Each row was made from one walk, in order. Every step used is in the known rows, and no mark comes twice. Write each row's walk.
Known rows
niselef, rabek, runop, zizal: [ 35   9   4 -24  32   8  35   5   6  21  20  22   1  20   8  17  19   0
  57  -4]
niselef, rabek, runop, divisez: [ 29  12 -14 -33  37   6  16  12  14  34  17  28  -5  44   5  14  25  17
  64 -16]
divisez, niselef: [  3 -12  15  14   8   9   1  -1 -18 -25  25 -40  27  41   8 -23 -19  11
   7 -12]
labiz, divisez, renur, rabek, niselef: [  3   9 -38  42   9   5  -8 -31  22  30  16  -7  -6  39  -7  -7  12  31
  38  37]
labiz, divisez, niselef: [ 13  -3 -19  43  -3   3   3 -18   9 -19  28 -38  15  42  -9 -12  -5  31
  19  12]
divisez, renur, rabek, runop: [ -6  11 -29  -1  34   7 -11 -12   4  47  14  13   0  32  21  -8  24  11
  45  11]
renur, rabek, niselef, divisez: [  6 -29  -3  -8   6  24 -13   7 -15  25  13   9  -8  69  -1  11  17  14
  63   7]
rabek, niselef: [-19 -34   2   5  11  26   0  -3  -1   4  -9 -36  -6  33 -16 -26  -5   6
  23  24]
renur, rabek, labiz, zizal: [ 15   7   8  21  -2   0  19  24   2  17 -13   2  -5  16  28  19  33  18
  32   1]
rabek, labiz, divisez, niselef, fikes: [  5   6 -30  46 -10  -5   6  36  46 -13 -12 -42  16  12  -2 -27  10  41
   4 -23]
divisez, renur, rabek: [ -3  21 -15  12  18   0 -15 -18   3  43  11  20   0  22  19  -2   9   7
  25  12]
niselef, divisez: [ 26   1 -16 -16   2  -6 -33   4  12  23  37  22 -13  14 -17  22  12   8
  26 -17]
rabek, niselef, fikes, labiz: [-18 -28 -33   5  14  10  10  17  17   5 -23 -31  14   9 -21 -28  35  -6
  12  12]
labiz, divisez, renur, rabek, runop, zizal: [ 19  16 -49  35  20  -3  -4 -29  16  27  31  -3  -6  23   0   8  24  28
  46  30]
niselef, rabek, renur: [ 19  29  20 -16   7  10  12 -12  29  40  -7  61 -11  42   5  17 -20  25
  13  -3]
divisez, niselef, fikes, labiz: [  4  -6 -20  16  10  -7  11  19   0 -24  11 -36  46  17   3 -25  22   1
  -4 -25]
renur, rabek, runop, divisez: [ 13 -14 -34 -25  32  10  -7  19 -21  23  17  15  -4  60  19  20  40  24
  71 -12]
runop, zizal: [ 38   6   3  11  14 -14   4 -10 -21 -13  30  -7  -5 -38  -1  29  -2 -11
   1   5]
fikes, labiz, divisez, niselef, rabek, runop: [ 44  20 -12  21  11   7  17   3  -1 -12  17 -12  25  17   0 -24  66   1
   8   3]
runop, rabek: [  2   5   4  -5   1  10 -19   1 -15  -1  -5  76 -16  17  -5  12   0  -8
  32  -4]

Which walk is each row?
[ -3 -23 -31  12   4  15  10  12  -2  14 -10  -2  11  50  -1  -1  42   9
  48  14]
renur, rabek, niselef, fikes, labiz, divisez
[ 19   2  32   8   9  12  19   0  -8 -10  25 -15  27  57  11 -15 -19  11
  26 -17]
divisez, niselef, rabek
[ 18  14 -42   3  41  -8 -45  -8  -2  45  27   8 -20  37  -1  11  13  33
  39  -3]
runop, divisez, renur, rabek, niselef
[ 39  19 -10  34  -1   0   5  -1  -6 -22  15 -18  24   1  -5 -24  55  -2
 -16   6]
fikes, labiz, divisez, niselef
[ -2  14   0 -11   5  16 -33 -12   0  17 -13  99 -29  35  -5  18 -19  18
  19  -1]
runop, rabek, renur
[  7  18 -69  21   5 -23  10  15  34  17 -10  11  25 -16  -5   0  65  -1
   3  -3]
niselef, fikes, labiz, divisez, renur, rabek
[ 18 -16 -16 -16  27  12  12  11 -30  10  20   8   2  36  23  23  35   5
  64   0]
renur, rabek, runop, zizal
[ 15  -8  17  -6  25  19  24   6  -7  -6  29 -23  29  68  15 -21  -4  14
  46 -18]
divisez, niselef, rabek, runop
[-12   4 -14  14  24  14 -15 -19   2  45   6   3  -3  37  10 -15   7  10
  36  24]
divisez, renur, rabek, niselef
[ 16   8  29   4  12  16  10  -9   2   3  20   2  19  70  11 -10 -33  29
  16 -14]
divisez, niselef, rabek, renur
[ 20   6  32  16   5  12  20  20   6 -11  13 -23  28  51  14 -25 -15  20
  20 -29]
divisez, niselef, rabek, labiz
[ -3   6 -57  41   9  -1  -4 -24  34  33  11  -8  -1  35 -10  -4  17  31
  40  32]
labiz, divisez, renur, rabek, niselef, fikes
[ 14 -18 -29 -20  34  13  -6  18 -27  15  26   1   5  75  22  12  35  28
  73 -16]
renur, rabek, runop, divisez, niselef
[  3  -6 -44  41  -1  -8   8  -8  25 -15  21 -37  23  35 -13  -9   3  32
  20   4]
labiz, divisez, niselef, fikes
[ -2 -21 -18   9  11  10  21  11  -7  20 -11  -6   6  35   8   9  47   2
  46  21]
renur, rabek, niselef, fikes, labiz, zizal
[ 47  27  -2  30   0   2  13  -1  -2 -15  16  -6  24   9  -3 -20  55  -3
  -7   4]
fikes, labiz, divisez, niselef, rabek
